What can hang from each mark
K925: K483
K780: K113
K101: K113
K812: K113 K178
K223: K583
K113: K920
K583: K223 K920
K69: K583
K140: K483
K483: K773 K920 K925
K157: K920
K920: K113 K440 K483 K583

Each row was made from one small tree. Brackets hold a mark, then the marks that hang from it, in the order of their numbers. Every link used is in the known rows. Write each row's tree.
Known rows
[K101 [K113 [K920 K440 [K483 K773 K925] K583]]]: [ 39.9  -6.3  18.8  -6.5   0.4  15.7  18.0 -18.5  -1.4 -14.6 -18.7  16.7
  13.0 -28.5   8.8   4.0 -12.2 -10.1   1.8  -4.0   9.7  13.9 -15.7]
[K812 [K113 [K920 K440 K483]] K178]: [ -5.5  22.8   7.0   2.8 -10.6  31.8 -15.1 -31.7  63.7  -2.5 -12.6  38.5
 -30.1   6.8  14.1 -58.2  45.9  51.8 -24.4  17.9 -19.1  12.4  20.8]
[K101 K113]: [ -9.3  26.8  16.8 -20.7 -26.9 -20.0  -0.2  18.5  10.9   9.1   5.6  13.1
  -7.4 -10.7   4.1 -11.9   9.5 -36.5  18.9  -2.3   5.8 -13.8   0.3]
[K69 [K583 [K920 K440]]]: [-56.2   8.7   2.2 -20.0 -21.8 -45.4 -27.6   4.6 -14.0   0.0  18.0 -22.0
 -19.5  22.7 -18.5   3.6   9.8 -18.8 -10.6 -21.3 -10.1 -29.3  12.7]
[K925 [K483 K773]]: [ -5.4   5.7   8.3 -24.0   6.7  16.9  -3.2  23.0  -5.2  22.7  14.9  15.7
   3.0  17.0   7.4  10.6   4.0 -27.8  17.3 -14.8  25.9 -18.6  32.2]
[K101 [K113 [K920 [K483 K925] [K583 K223]]]]: [ 36.5  22.0   8.8   0.0  -0.7 -36.6  32.1 -16.1  27.9  -3.0  -5.7  20.8
 -17.3 -14.3  11.1  -2.0   3.8  -4.4   6.5  16.8  -8.4   2.7 -24.6]
[K812 [K113 [K920 K440 [K483 K773] [K583 K223]]] K178]: [ 22.7   7.2  -8.2  18.5   4.1  34.8   3.9 -10.4  40.6  -2.6  -1.8  37.8
 -29.9   4.8  30.8 -49.3  39.8  50.8 -29.6  28.6 -13.6  33.1  18.9]
[K583 K223 [K920 K113 K440 [K483 K773 K925]]]: [ -6.6 -30.8 -21.3 -12.5  14.0 -55.2 -11.9  28.2 -31.8  -8.4  -9.7 -40.5
  10.5  -9.5 -17.2  -3.7 -34.8  26.9 -18.8   3.6 -24.5  -3.2 -10.6]
[K113 [K920 K583]]: [ 14.2  43.7  18.1  -1.6 -18.5  16.0   6.0 -17.1  21.2  -3.7  17.4  22.8
 -32.6  15.8  17.1  25.5  36.3 -17.4   6.1   2.5   8.8  -0.9   3.2]
[K140 [K483 [K920 K583] K925]]: [ -4.7  19.3   2.5  26.9  14.3  10.7   8.9 -31.5  33.3  18.1  18.3 -21.1
  -3.6  -9.9  14.1  10.0 -18.3  -5.0  14.1 -12.0   7.7 -24.8  -5.4]
[K780 [K113 [K920 K440 K483]]]: [  1.2  21.8   2.6   7.1 -15.0  -5.7   1.3 -31.7  36.7 -13.1  13.0  12.4
 -24.0  13.8 -21.1  15.1  17.2  -4.9  -2.0   3.7 -11.8   1.0   8.5]
[K157 [K920 K113 K440 [K483 K925] [K583 K223]]]: [  9.4  -8.3  -2.9  26.0   6.4   7.6  -7.3  24.9   6.4  -9.4 -12.3   7.0
  19.5 -14.5   9.1  -7.2   1.8  19.8 -14.2  23.7 -13.0  18.2  -3.8]
[K157 [K920 K113 K440 K483 K583]]: [  6.5 -12.6  -0.2  18.0  -4.5  41.1 -16.3  12.2  22.2  -8.3 -11.5  27.7
  12.9  -7.6   4.4  -6.5  20.1   2.6   0.7  14.6 -11.2  23.4   4.6]
[K101 [K113 [K920 K483]]]: [ 18.8  26.1  16.7 -23.7 -12.1 -28.0  11.8 -26.8  42.1   1.8   0.0  28.7
 -22.8  -7.1  -1.5  -6.3  16.7 -16.4  14.7   6.3 -10.8  -7.0  -9.0]
[K157 [K920 [K483 K925] [K583 K223]]]: [ 20.5  15.6   9.3  37.2   7.1  -7.3   9.7  18.5  31.0  17.1  12.1  12.0
  -0.1   6.6  21.0  29.9   8.7  13.7   5.3  21.2  -3.0 -19.1   9.6]
[K223 [K583 K920]]: [-29.2  26.4  -4.8   4.0 -26.2 -30.1   8.3  -5.9  15.0  18.8  28.2 -14.5
 -32.6  33.7 -10.0  30.5  -8.1   4.9  10.0   1.0   4.6 -36.0   8.0]
[K69 K583]: [-40.0  31.3  12.3 -12.4 -26.7 -26.7  -9.1  -6.0   1.7  16.5  36.8   2.4
 -22.4  27.8  -2.2   2.4  39.2 -44.8  11.5 -14.6  12.5 -19.5  14.8]
[K157 [K920 K440 [K483 K773]]]: [  7.3  -6.6  15.1   6.6  -0.2  32.7 -24.4  20.5  11.5  11.2  11.1   7.5
  16.6  -0.2   8.7  26.3   2.9   4.6  -1.2  -3.2   6.2 -13.9  36.9]
[K483 K773 [K920 K113 K583] K925]: [  7.2  -4.5  -2.8   5.9  21.0  13.5  20.0   0.1 -56.7   2.8   2.8 -14.3
  28.4 -16.6  13.9 -13.4 -17.2 -21.8   1.8  -7.1  35.9   4.8 -13.8]
[K920 K113 K440 [K483 K773 K925] [K583 K223]]: [ 22.8 -33.6 -13.6  11.5  12.9  17.9  10.9  17.1 -28.9 -13.5 -17.3  -6.0
  24.8 -17.3   4.3  -5.7 -11.1   6.0  -2.3   6.1   1.3  38.9 -16.7]
[K157 [K920 K113 K440 [K483 K773 K925] [K583 K223]]]: [ 23.1 -23.2  -4.9  24.2  15.4  19.1  -5.2  34.0 -17.4  -4.9  -2.3   0.9
  32.2 -18.8  14.0   1.4  -7.7  13.6 -13.8  19.8   1.0  21.3   3.9]
[K223 [K583 [K920 K113]]]: [-32.3  14.0 -16.3  -4.8 -24.2 -33.5   2.5  -4.2   2.7   9.3  22.5 -13.0
 -25.0  25.0 -15.7   3.9  -4.5  -1.1   8.1   9.1  -1.0 -13.5  -5.8]
[K157 [K920 K113 [K483 K773 K925]]]: [ 11.1  -9.9  10.4   5.4   6.9   3.2 -11.6  14.1 -10.8  15.9  13.9   2.6
  31.6  -8.5   6.8   5.8   2.2  -4.1   8.1  10.7  11.6  -7.5  10.1]
[K812 [K113 K920]]: [ -1.2  50.4  22.6 -12.1 -19.6   2.5 -14.8 -25.3  21.1   4.6  21.3  24.2
 -30.9  10.8  21.5 -15.6  32.0   6.1 -13.8   8.8  -5.2  -0.7  21.7]

Write each row's tree
[ 38.6   4.1   8.1   7.3  12.2  13.4  16.2 -12.3   0.2 -12.9  -0.9   0.2
  -3.9  -2.5  13.9  27.9  -3.8  16.7 -13.7   2.3   2.4  10.9  -2.0]	[K113 [K920 K440 [K483 K773 K925] [K583 K223]]]
[-13.6 -24.7 -22.5  -2.5  -7.2  -8.2   4.0 -10.2  -3.7   2.2   5.5 -14.1
  -6.2  15.0 -23.4   7.3 -23.2  15.1   3.3   0.2  -4.1   2.7  -4.3]	[K223 [K583 [K920 K113 K440 [K483 K773]]]]
[-16.1   3.6   1.1   7.3   9.3  22.0   4.7  -6.2 -35.2 -19.9 -27.9 -13.0
  25.0 -23.4   2.1 -30.4 -18.6  -3.7 -16.4  -6.8  15.6  11.7 -20.4]	[K483 [K920 K113 K440 K583] K925]
[-12.4  17.3  14.7  16.5   7.3  25.2   8.4  -8.7 -18.4 -10.2 -20.6 -14.4
  16.3 -12.7   8.0  -0.6 -22.2   1.4 -12.7 -15.0  19.6 -14.8  -5.5]	[K483 [K920 K440 K583] K925]
[ 25.3  18.6   9.2  11.6   3.6   2.3  13.0 -21.0  23.7 -16.9 -10.6   6.0
 -14.8   1.7   7.7  20.3   5.2  20.8 -13.6   7.5 -11.1   7.4  -9.6]	[K113 [K920 K440 [K483 K925] [K583 K223]]]
[  5.9 -16.5  18.2  -1.3   1.1  28.3  -5.3   0.4 -11.6   4.4 -10.0 -13.1
  26.3  -7.9  -4.1  25.0 -18.4   3.7   8.6 -20.4  15.8 -10.5   8.8]	[K920 K440 [K483 K773 K925]]
[  7.0 -16.9 -11.8  14.4   3.0   7.4   7.4   8.0  -0.7 -18.1 -27.0   0.4
  12.9 -12.4  -2.6 -14.5  -1.3  12.9  -3.4  11.7 -14.8  32.9 -27.3]	[K920 K113 K440 [K483 K925] [K583 K223]]
[  1.0 -29.9  -5.5 -18.0  -3.2  27.5 -15.0   7.1 -10.3  -6.7  -8.6   2.2
  17.4  -7.6 -11.6 -13.1   5.8  -9.5   7.7  -8.1  -0.3  27.6  -0.2]	[K920 K113 K440 [K483 K773]]
[-10.6 -37.5  -6.5 -16.5   5.3 -18.8 -18.2   9.0 -32.2  -7.8 -18.0 -30.8
  22.8 -11.9 -22.5   1.6 -31.8  14.8  -3.9 -11.0 -10.3  -7.1 -10.7]	[K583 [K920 K113 K440 [K483 K773 K925]]]
[ 19.8 -40.9  -0.2   6.9   5.2  49.4   4.8  -0.3 -27.9 -12.8 -25.3   2.4
  35.7 -18.0  -0.8  -1.8  -7.8  -4.6  11.1  -8.1  12.4  36.8 -18.5]	[K920 K113 K440 [K483 K773 K925] K583]
[ -8.4   9.4  -0.3 -19.1  30.4   5.1   8.5   5.5 -11.0  22.6   8.5   9.2
   1.2  11.9   7.0  -9.7 -10.6 -22.7   3.3 -15.4  25.2 -27.8  27.6]	[K925 [K483 K773 K920]]
[  7.5  31.9   2.2   9.1 -14.5 -23.2  11.6 -35.8  44.2   2.0  29.3  18.2
 -35.4  23.5 -15.7  20.5  28.3 -13.4  13.6   9.3  -8.1  -9.3   6.5]	[K780 [K113 [K920 K483]]]
[  0.8 -12.1  -2.6 -10.1   1.0 -31.5  -7.1   6.0   5.3  20.2  12.8 -12.0
 -15.0  17.6 -10.9  34.1  -6.5   3.1  17.6 -11.8 -12.0 -35.1   9.3]	[K583 [K920 [K483 K773]]]
[-16.0 -10.9  -5.5 -11.5  -0.1 -50.0  -9.4  -3.5   0.1   4.2 -10.3 -17.8
  -0.1   3.4 -22.6  -0.3 -10.9  11.0  10.7  -0.1 -21.3 -22.0 -20.3]	[K583 [K920 K113 [K483 K925]]]
[-39.0  -2.5  -7.0 -24.4 -18.5 -23.3 -34.8  24.0 -18.2 -15.8  -7.9 -22.2
  -3.7  -1.9 -19.0 -10.6  -5.7   1.4 -13.1  -5.9 -20.3  -5.1  -1.6]	[K583 [K920 K113 K440]]
[-17.7 -13.4 -11.6 -28.9  30.1  19.4  -8.2  12.4 -32.4  -2.3 -13.3   3.5
  20.9  -6.6  -4.0 -41.8 -17.4 -16.8 -14.3 -12.6  16.6   5.5  16.5]	[K925 [K483 K773 [K920 K113 K440]]]
[ 22.1 -23.7   4.7  13.5  -3.2  59.3   4.7   1.1   7.1  -0.3  -8.6  15.4
   5.8   2.6   6.3  26.9   5.1  -5.0  19.2 -15.9   9.6  15.6   6.6]	[K920 K440 [K483 K773] K583]
[  3.0 -22.0  -6.8   4.3 -10.0  44.7  -3.3  -4.5  18.9 -16.9 -25.9  23.7
   3.4  -4.0  -7.6 -14.7  19.7  -4.9  13.0   0.0 -11.6  39.8 -18.4]	[K920 K113 K440 K483 K583]
[-10.8   6.5  -8.8 -18.9  12.9  -5.5   0.7   4.8 -37.8   8.7  16.9 -11.4
   6.3  -5.2   4.1 -25.3  -1.6 -27.1  -2.4  -5.9  19.6  -1.4   4.7]	[K483 K773 [K920 K113]]
[ -8.4  21.9 -22.9   5.5  11.9 -23.0  15.9  10.0  -8.7  -1.3   6.2   2.0
 -19.5  -0.3  10.3 -33.8  11.3 -12.5  -8.7  14.5  -5.9  11.7 -13.9]	[K483 [K920 K113 [K583 K223]]]
[ 13.4  -4.2  17.5   0.3   1.8   5.8   9.2  -5.5  -2.6  21.9   7.8  -5.5
  14.0   4.0   1.2  32.6  -5.1  -6.9  26.4 -14.0  19.6 -23.3   6.4]	[K920 [K483 K773 K925]]
[-15.0   8.6  -1.5  14.7 -11.6 -36.6  20.4 -25.8  24.9  21.5  10.9 -16.7
 -17.7  28.5 -17.1  36.2 -23.7  21.7  18.2   1.0  -1.0 -42.2  -6.3]	[K223 [K583 [K920 [K483 K925]]]]
[ -6.1 -23.8   6.9  -7.0   5.0 -14.0 -14.3   6.7 -16.4   2.6 -12.4 -32.5
  14.1  -1.0 -16.6  31.2 -35.9  19.1  -1.3 -21.2  -4.1 -32.0   5.1]	[K583 [K920 K440 [K483 K773 K925]]]
[  5.7 -15.6 -20.9   7.9  -2.4  10.0   1.7  12.4  17.5 -16.9 -19.1  15.4
  -7.5  -3.5  -2.1 -19.9  18.1   6.2   0.3  14.9 -24.7  42.8 -18.7]	[K920 K113 K440 K483 [K583 K223]]
[-30.6 -27.6 -29.6 -21.7   5.1 -72.5 -13.5  14.0 -25.7  -0.9  16.7 -24.9
 -14.7  13.9 -22.9 -17.9   2.9  -5.7 -16.9  -2.0 -27.9   4.1  -2.0]	[K69 [K583 K223 [K920 K113 K440 [K483 K773]]]]
[  2.3  -9.2 -14.0   6.5  25.6   5.1  11.6  19.8 -64.6 -14.2  -9.6 -28.4
  28.8 -27.7  12.8 -24.0 -31.6  -2.1 -27.2  -0.6  19.4  18.3 -10.9]	[K483 K773 [K920 K113 K440 [K583 K223]] K925]
